Each row was made from one path, in order. Every step used is in the known rows, and no mark comes twice. Write each row's path.
In the rows, zero is written as 128.
Known rows:
zuvus tavo: [134 133 103 145 117 128 112  97  84 136 120 114 123 117 146 171 122 157
 130 162 137 111 133 123 138 126  99 146 120  82 125 159 137 112  96 106
 126 152 149 116 102]
pafeb refaz timi fetabun keger: [134 119  90 172 114 168 145 158 139  96 189 150 142 123 120 162 189  96
 100 157 183 153 148 142 124 134 145 189 131 154  95  99  98 183 158 118
 136 122 145 143 109]
keger fetabun: [139 125 121 129 109 151 130 107  75 128 120  92 131 100 118 150 124 132
 129 156 137 105 121 112  99 150 123 123 107  97 132 162 132 122 121 100
 110 136 123 114 109]
kuda tavo: [126 127 122 162 131 126 126 113  82 134 122 100  97 118 134 136 142 150
 140 147 148 115 113 120 118 127 121 136  98  89  99 148 163 110 113  92
  99 152 146 129 107]
ludog kuda tavo fetabun keger: [152 135 132 119  94 172 115 101  23 167 134  89 115 143 120  87 154 217
 121 158 133 133 106 147 128 127 123  95  81  87 147 145 198  76 110  98
  69 143 117 146 118]
kuda tavo zuvus zafebuk: [140 114 115 157  94 136 107  97  84 171 117 118  87  88 153 153 136 194
  97 142  89 106 123 123 108 125 105 102 112  59 164 171 155  42 122 128
 116 111 157 116  91]
vukiv mupez timi fetabun keger tavo: [125 132  79 122 142 123 147  73  28 154 194 123 154 130 119 149 160 135
 154 173 117 139 146 184 129 135 148  94 119 154  80 110 117 113 148 131
 136 145 166 137 148]
visutu timi mupez: [157 132  77 157 153 134 156 124 104  85 157 100 132  97 106 155 133  53
 152 151 198 106 111 129  76 131 155 165 115 136  68 132 101 149 133 116
 122 178 151 128 129]
mupez timi: [133 125 102 158 138 132 143  99  87  95 137 113 126 103 112 141 143  97
 150 151 163 108 148 135 114 137 143 134 111 119  59 155 118 127 113 110
 119 165 151 113 128]
zuvus tavo fetabun: [146 122 107 107  97 138 112  97  72 132 109 103 131 122 136 156 104 183
 111 177 121 109 121 122 117 140  87 130 116  83 163 169 156 102 109 112
 107 138 141 137 101]
zafebuk zuvus tavo: [139 125 106 150 106 132 101  95  87 158 108 122 127  95 167 193 117 173
 115 167 113 109 138 119 151 120  90 143 123  77 165 178 127  92 101 119
 147 127 165 113  90]
refaz timi fetabun tavo keger: [134 123 103 126  92 125 122 143 116 137 147 125 156 138 133 152 179 150
 118 165 150 145 129 175 136 143 129 142 119 140 123 117 140 130 130 122
 137 131 148 150 130]
kuda tavo keger fetabun: [124 130 141 109  88 138 126 103  67 158 104  89 129 107 135 108 123 195
 133 148 107 129 101 124 111 134 119 104 103  79 162 170 193  69 118 101
  96 125 132 139 105]
fetabun timi: [155 124 118 150 141 145 130 126 116 122 146 107 103 108 104 137 119 110
 134 131 148 117 122 117 126 149 113 140 100 115  94 165 136 133 121 112
 103 160 133 119 116]
fetabun tavo: [139 126 102 160 115 134 118 124  92 149 120 110 121 126 142 162 152 143
 126 156 158 108 119 137 138 135 116 124 105 104 111 132 127 121  99 101
 115 164 130 119 119]
tavo fetabun timi mupez vukiv: [171 127  74 110 142 123 114 105 104 122 165  78 145  94  95 128  85  77
 122 139 154 110  96 139  53 137 134 126  88 133  80 169 114 125 137 145
 101 158 134 157 111]
timi mupez: [145 133  83 151 134 125 142 118 100 116 142  91 121  88 127 161 124  90
 156 147 175 104 112 128  88 133 137 155 105 115  86 143 111 138 116 103
 119 164 155 127 111]
refaz timi visutu: [132 120  86 179 140 142 145 139 165  89 167 127 136 103  95 167 151  64
 149 137 197 112 131 129  82 129 155 168 132 144  65 152 102 183 131  96
 121 157 148 121 122]
keger fetabun tavo: [145 127 115 126  98 145 114 119  74 163 114  96 139 121 134 155 135 155
 108 162 136 104 112 124 120 144 119  96 107 101 145 142 125 109 106 105
 112 145 110 116 116]
fetabun timi refaz pafeb: [163 116 102 159 140 172 165 173 178  85 160 126 119  81  99 137 126  83
 137 131 190 151 139 121 117 145 107 164 105 137  54 161  78 159 116  79
 137 160 156 119  94]
keger fetabun tavo kuda: [149 137 126  97  92 145 109  99  39 174 104  87 137 115 121 132 124 163
 126 174 139  93 100 149 135 129 107  89 112  96 168 150 158  86  96  98
  99 131 106 129 128]
zuvus tavo fetabun timi refaz: [178 125 108  99 106 153 112 130 118 124 149 111 130 105 104 127  72 153
 101 154 130 136 137 128 117 139  69 128 107 110 127 190 117 124 116 120
 120 162 132 130 101]
vukiv mupez: [127 122  82 173 153 142 145  98  75 123 140  93 100 101 119 163 132 104
 166 142 152  94 132 128  97 142 132 126 105 106  88 148 106 129 128  92
 114 149 163 132 127]
refaz timi fetabun: [132 121 101 151 130 125 138 135 115  93 164 118 131 121 109 167 169  94
 128 168 171 127 142 150 105 147 139 174 116 145  73 124 118 170 146 117
 139 135 158 135 122]
tavo zuvus: [141 111 108 151 102 140 130 104  90 133 123 106 115  87 137 153 135 152
 134 144 132  95 121 126 113 136 108 125 117  82 139 145 134  92 120  99
 117 129 142 114 110]
zuvus tavo fetabun timi: [167 121 119  93 112 142 102 105  93 139 127 104 124 123 111 136  81 176
  95 161 110 121 119 120 121 147  78 121 109  98 155 190 159 101 121 126
  99 145 130 138 105]
ludog kuda tavo fetabun timi refaz: [171 138 138 112 115 164 127 135  89 125 153  75 100 121  84  65 110 170
 119 132 151 143 125 132 102 135 101 106  72 106  95 178 156 101 110  90
  85 168 123 145 117]
ludog kuda tavo keger fetabun timi visutu: [140 146 153  99 103 150 135 122  91 153 157  78 132 105  90  68 115 178
 139 118 122 144  94 135 105 129 124  91  91 107 134 186 183  67 107  98
  83 160 109 137 130]
timi fetabun tavo: [134 126 101 132 111 117 122 135  75 138 149 116 130 129 135 169 166 140
 119 179 142 127 119 165 146 145 112 134 101 130 107 107 121 126 120 117
 129 159 138 131 127]
ludog kuda: [134 146 121 161 119 157 138 107  68 118 128  83 111 117 123 123 161 144
 156 141 162 111 135 128 126 138 131 139  93  88  96 147 143 113  85  79
 107 155 138 118 122]
keger tavo fetabun timi visutu: [152 123 120  92 117 135 141 117 130 137 155 109 139 113  92 128  91 144
 133 149 129 127  97 120  93 149 112 107 112 129 135 185 150 120 133 105
  94 153 127 133 116]
tavo keger fetabun timi mupez vukiv: [159 139  91  98 123 124 117  96 101 147 161  78 170  79 110 117  86  97
 136 126 130 125  90 141  66 130 138 109  99 123 113 179 123  92 127 152
 114 146 128 147 112]
tavo fetabun: [145 117 112 123 102 154 134 111  82 114 114  98 117 109 115 141 121 146
 125 166 140 106 118 122 102 157 114 130 101  97 139 165 151 123 128  98
  94 135 135 137 109]
kuda tavo fetabun keger: [154 116 119 124  98 158 111 106  52 161 130 113 118 134 123 115 136 195
 112 165 127 130 100 140 124 134 114 107  96  98 154 146 190  98 136 112
  75 136 123 146 112]
keger tavo fetabun timi mupez: [164 131 105  80 120 122 135 109 105 149 143  82 141 114 107 126  79 142
 126 153 131 119  93 119  77 147 114 109 103 122 135 176 155 110 134 114
  99 146 141 147 105]
visutu timi: [150 124 104 163 146 149 154 121 100  82 142 117 118 112 107 148 153  85
 148 155 177 111 126 124 109 144 141 159 117 120  84 142 122 141 130 106
 116 164 141 115 131]
kuda tavo keger: [121 129 131 144 103 126 132 111  86 143 111 108 110 116 144 116 140 182
 150 143 131 134 107 133 132 127 119 128 102  78 133 158 192  82 112  95
 100 139 153 139 108]
keger tavo fetabun timi refaz pafeb: [165 116 115 102 109 169 170 155 161 114 142 117 141 103 104 120 103 146
 121 156 156 153 124 115  99 157  98 128 109 129 112 174 115 133 126  74
 124 132 152 136  81]
keger tavo: [126 137 115 141 119 127 141  95  91 148 116 107 126 125 142 152 137 159
 154 157 141 116 122 114 124 138 123 126 119  91 124 155 153 117 104  84
 118 141 151 113 103]
zafebuk zuvus: [139 120 113 166 109 147 123 108  96 137 114 117 114  83 141 178 133 135
 132 158 134 105 129 116 130 134 120 142 107  92 140 170 121 109 117 107
 133 128 157 114 101]

Which path is each row?
[159 116 109 119  62 156  94 103  69 198 110 111 132  88 151 172 126 201
  67 154  76  94 121 130 108 142  98  66 119  74 211 165 118  40 113 140
 129 108 119 104 102]	keger fetabun tavo zuvus zafebuk
[126 127  76 170 163 133 152  81  66 103 152  97 116 102 105 150 136  79
 167 143 157  94 153 145  89 135 152 112 108 126  42 151  96 123 131 107
 119 163 172 129 143]	vukiv mupez timi
[155 116  95 151  79 145  96 112  90 187 115 131 112  95 159 179 143 190
  82 150  95  96 128 141 129 136  98  93 119  73 178 154 117  54 108 135
 132 122 137 108 103]	fetabun tavo zuvus zafebuk
[126 150 154 105  84 151 130  98  39 160 109  67 127 119 131  77 141 220
 143 141 115 132 112 132 115 131 125  95  90  68 159 165 200  51  93  83
  87 131 128 140 117]	ludog kuda tavo keger fetabun
[144 118  90 174 121 170 176 162 157  81 140 130 122  80 122 152 146  91
 152 150 198 140 142 122 111 137 118 176 116 121  63 141  73 158 108  62
 143 154 167 118  91]	timi refaz pafeb
[124 119  80 201 133 159 165 163 207  64 170 138 134  94 105 165 157  51
 131 130 214 122 139 105  75 126 156 197 144 140  61 140  73 198 134  85
 129 145 150 129 107]	pafeb refaz timi visutu
[134 112  72 129 124 104 131  98  42 142 174 104 142 109 124 157 157 130
 120 166 115 100 138 192 106 129 121  79 111 143  88 104  86  73 146 134
 144 148 159 139 155]	vukiv mupez timi fetabun tavo zuvus
[149 117 103 148  92 134 113 116  89 165 118 110 127 112 150 159 151 172
 112 151 131  95 112 142 130 129 102 103 116  87 152 129 130  81 105 105
 119 140 127 116 114]	fetabun tavo zuvus
[147 130 153  96 106 141 118 114  88 163 126  88 124 110 114  91 100 184
 117 131 101 140  99 121 117 140 110  92  96  94 156 189 196  70 130 116
  86 131 121 141 110]	kuda tavo keger fetabun timi
[139 138 113 140 107 150 129  97  73 177 136 128 137 134 146 147 149 177
 144 156 132 132 118 135 150 135 130 116 123  98 144 136 159 116 109 105
 109 137 136 115 112]	fetabun keger tavo
[145 115 102 119  86 116 116 123  73 156 144 115 135 111 148 165 164 170
 102 172 115 115 109 168 135 136  96 115 109 116 147 103 124  82 128 122
 134 139 133 126 125]	timi fetabun tavo zuvus
[136 113 122 149 109 123 121 103  78 154 121 100 100 101 143 131 138 179
 124 144 122 104 105 125 107 119 106 114 107  73 138 146 166  67 120  96
 104 130 144 125 103]	kuda tavo zuvus
[164 118 123 108  96 184 168 165 163 106 141 117 150  72 101 107 108 128
 132 129 150 166 125 124 108 151 102 131 109 127 123 181 105 117 123  87
 133 133 142 132  95]	tavo keger fetabun timi refaz pafeb
[122 126  87 160 145 132 155 112 119  80 166 124 139  89  94 148 141  67
 161 147 178 114 134 144  96 128 154 141 121 143  41 155  96 145 120 107
 120 186 148 110 139]	mupez timi visutu
[159 117 108 124  94 176 125 107  62 141 132 121 128 120 117 137 134 166
 118 167 135 125 113 140 128 150 115 119 105 106 154 148 156 118 132 116
  89 136 122 134 117]	tavo fetabun keger
[144 125 107 109  69 145 110  88  55 201 160 150 140 100 157 170 157 223
  93 174  57 144 127 168 146 142 100  95 128  98 201 133 145  50 138 157
 148  98 151 110 103]	timi fetabun keger tavo zuvus zafebuk
[136 142 115 116 111 129 107  77  52 148 109 108 120 112 135 147 112 167
 150 176 138 100 120 144 153 110  88 137 121  77 150 160 172  91  84  98
 110 130 145 127 117]	zuvus tavo kuda
[159 121 105 110  89 149 127  95  60 168 176 159 148 108 139 162 167 190
  93 179  79 146 123 172 135 142 119 107 140 120 186 128 134  60 157 169
 151 112 146 112 124]	visutu timi fetabun keger tavo zuvus zafebuk
[140 137 114 131 109 137 115 101  59 163 106 104 118 122 127 137 140 152
 144 167 160  98 105 159 156 124 108 113 109  95 140 138 159  99  87  92
  97 144 126 131 132]	fetabun tavo kuda
[119 125  60 172 167 130 164  95  99  88 182 110 129  84  88 154 133  50
 175 136 169  94 141 151  73 128 157 119 118 151  23 151  72 137 137 107
 121 182 165 126 154]	vukiv mupez timi visutu
[161 125 140  85  77 146  93  94  91 183 107 111 153  85 142 151  73 211
  94 153  65 134 120 119 149 130  75  99 122  81 223 220 160  47 117 143
 135 109 137 126  97]	zafebuk zuvus tavo keger fetabun timi
[160 127 134 115 127 153 125 115  96 134 139  88 124 102  96 130 103 122
 115 137 129 114 119 108 105 154 115 113 100 115 125 182 137 119 131 119
 102 146 114 117 115]	keger fetabun timi
[146 121  97 151 121 149 124 133  98 122 185 138 146 129 108 164 181 110
 118 166 165 146 136 168 133 139 144 162 120 156  94 106 125 171 152 135
 132 134 143 133 127]	refaz timi fetabun keger
[139 127 128  98  60 146 102  84  72 181  89 111 158  83 168 167  98 219
 108 170  75 124 123 119 143 127  85 109 128  66 231 202 153  50 107 127
 145 101 148 121  92]	zafebuk zuvus tavo keger fetabun
[148 114  97 125  77 128  99 117  74 175 144 136 122  93 156 186 156 187
  75 172  83 117 126 168 136 143  94 101 114 104 171 129 109  58 129 151
 149 118 147 119 111]	timi fetabun tavo zuvus zafebuk
[173 133  70  96 134 110  90  86  95 142 163  84 158 105 118 145  69 113
 100 153 134 110  99 139  71 122 106 124 102 117 106 179 119 105 122 158
 114 158 139 154 103]	zuvus tavo fetabun timi mupez vukiv
[120 124  97 152  83 140 145 171 158 108 148 141 152 128 143 155 183 132
  99 159 167 154 137 154 130 136 132 170 130 138 120 107 113 147 132 111
 144 120 153 158 115]	pafeb refaz timi fetabun tavo keger
[167 112 109 101 103 144 101 116 125 147 141 126 142  84 113 169  70 160
  93 162 101 121 109 121 118 130  77 123 119 114 176 212 124  94 134 136
 121 144 136 131 104]	zafebuk zuvus tavo fetabun timi visutu
[159 135 147 108 119 151 117 115  60 141 134  69  97 137  95  74 119 188
 114 136 132 125 110 123 109 140 107 100  70  94 122 176 196  80 113  94
  66 151 120 152 118]	ludog kuda tavo fetabun timi
[153 129 141  98  98 157 130 113 100 141 127  94 136  99 103 111 100 156
 125 131 108 133 113 122 118 154 109 104 104 104 161 191 165  90 127 119
 101 134 117 130 117]	tavo keger fetabun timi
[136 115  58 184 162 160 188 135 128  66 172 119 130  78 101 146 142  51
 169 143 197 125 169 146  78 131 145 140 112 147   4 143  36 149 127  76
 151 163 190 129 121]	vukiv mupez timi refaz pafeb
[161 128  89 169 140 162 163 144 126  70 165 124 123  94  97 137 142  64
 155 148 196 131 144 132 105 135 137 165 117 131  59 147  82 161 129  98
 136 182 145 109 129]	visutu timi refaz
[141 124 116 103  83 131 128  95  52 181 160 129 153 117 152 152 162 207
 122 175  90 138 113 167 149 133 106 106 127 111 177 106 154  79 138 125
 134 115 140 122 113]	timi fetabun keger tavo zuvus
[138 121  94 144 119 121 117 146 114 128 159 122 148 142 120 172 181 112
 104 172 169 125 135 164 124 141 134 150 113 153  87 107 115 159 133 121
 139 145 144 136 128]	refaz timi fetabun tavo
[167 135  81 117 152 122 115  98  98 138 172  70 158  85 100 137  87  63
 123 132 154 108  98 129  54 130 144 117  95 133  77 172  96 123 131 149
 114 159 122 135 108]	keger fetabun timi mupez vukiv
[135 130 117 133  75 135 108  92  92 165  94 129 140  92 177 177 113 209
 128 163  91 126 129 129 163 118  85 133 128  64 198 186 154  60  97 123
 146 113 167 126  94]	zafebuk zuvus tavo keger
[159 113 135 111 123 136 116 119  93 139 132  89  98 125  98 102  99 162
 105 147 125 123  99 114 102 147 102 111  84 104 127 182 185  98 140 112
  73 146 125 149 109]	kuda tavo fetabun timi
[145 149 166  95  98 152 121 110  59 166 126  64 121 119 109  61 118 208
 127 125 108 142 107 126 122 134 114  84  81  83 152 187 208  52 102 100
  78 138 116 142 121]	ludog kuda tavo keger fetabun timi
[158 116 113 111 125 152 140 135 133 105 161 108 122  96  73 130  93 107
 126 144 144 118 103 124  89 154 112 126 102 137 112 185 128 137 142 114
  89 165 119 135 125]	tavo fetabun timi visutu
[154 124 133  88 111 139 130 104  99 151 126  96 126 133 107 120  97 177
 118 155 115 123 112 113 110 158 103 103 104 105 153 184 174 105 130 106
  92 135 131 136 104]	keger tavo fetabun timi
[130 123 118 130  96 125 136  88  88 163 115 105 130 108 155 148 136 190
 140 152 112 104 115 121 115 130 108 105 127  73 162 149 157  77 109  90
 125 119 147 110 101]	keger tavo zuvus
[137 130  63 172 159 146 158 108  93  89 174 107 123  87  94 137 125  59
 170 136 175 112 169 150  86 129 144 121 110 139  18 151  57 144 130 101
 142 178 172 124 144]	vukiv mupez timi refaz
[169 144  98 108 143 119 107  96  65 146 165  49 130 118  97  78 105 127
 122 131 152 116  91 145  58 116 138 103  66 111  76 166 154  83 114 127
  80 165 129 167 110]	ludog kuda tavo fetabun timi mupez vukiv
[160 152 152  98  92 164 132 130  88 151 148  75 126 102  96  49 109 192
 135 118 127 160 123 137 116 130 110  91  82  97 127 190 167  73 100  95
  99 154 117 136 119]	ludog kuda tavo keger fetabun timi refaz
[138 105  88 159  89 136 134 159 152 118 163 131 149 116 140 170 186 131
  73 157 162 120 138 145 109 127 117 156 135 132 126  94  88 135 144 111
 149 112 142 142 108]	pafeb refaz timi fetabun tavo zuvus
[142 138 118 119  97 132  94  72  50 171  96 117 124  90 151 171 107 179
 133 180 115 102 124 139 166 105  82 132 125  70 190 184 158  68  91 112
 133 110 155 123 105]	zafebuk zuvus tavo kuda
[145 131  87 160 133 143 151 120 111  81 159 122 131  88 100 129 135  76
 154 145 182 126 162 142 108 128 138 140 112 134  31 155  77 152 113 103
 138 180 154 104 125]	mupez timi refaz
[133 134 126  94  76 142 117  89  69 157 102 105 158 108 150 140 105 204
 124 161  94 126 121 126 131 135  94 115 129  73 192 178 165  72  99 114
 123 126 136 125 106]	zuvus tavo keger fetabun
[151 120  98 121  77 147 108 102  94 189 171 155 153 117 144 176 173 198
  82 166  86 141 142 169 126 134 126 114 145 123 181 134 136  87 151 162
 155  83 158 118 104]	refaz timi fetabun keger tavo zuvus zafebuk
[162 128 118  92  88 167 145 150 154 127 137 122 163  84 123 123  89 166
 112 145 128 168 131 126 124 133  75 134 123 111 146 188 111  97 107 100
 145 133 150 129  85]	zuvus tavo keger fetabun timi refaz pafeb
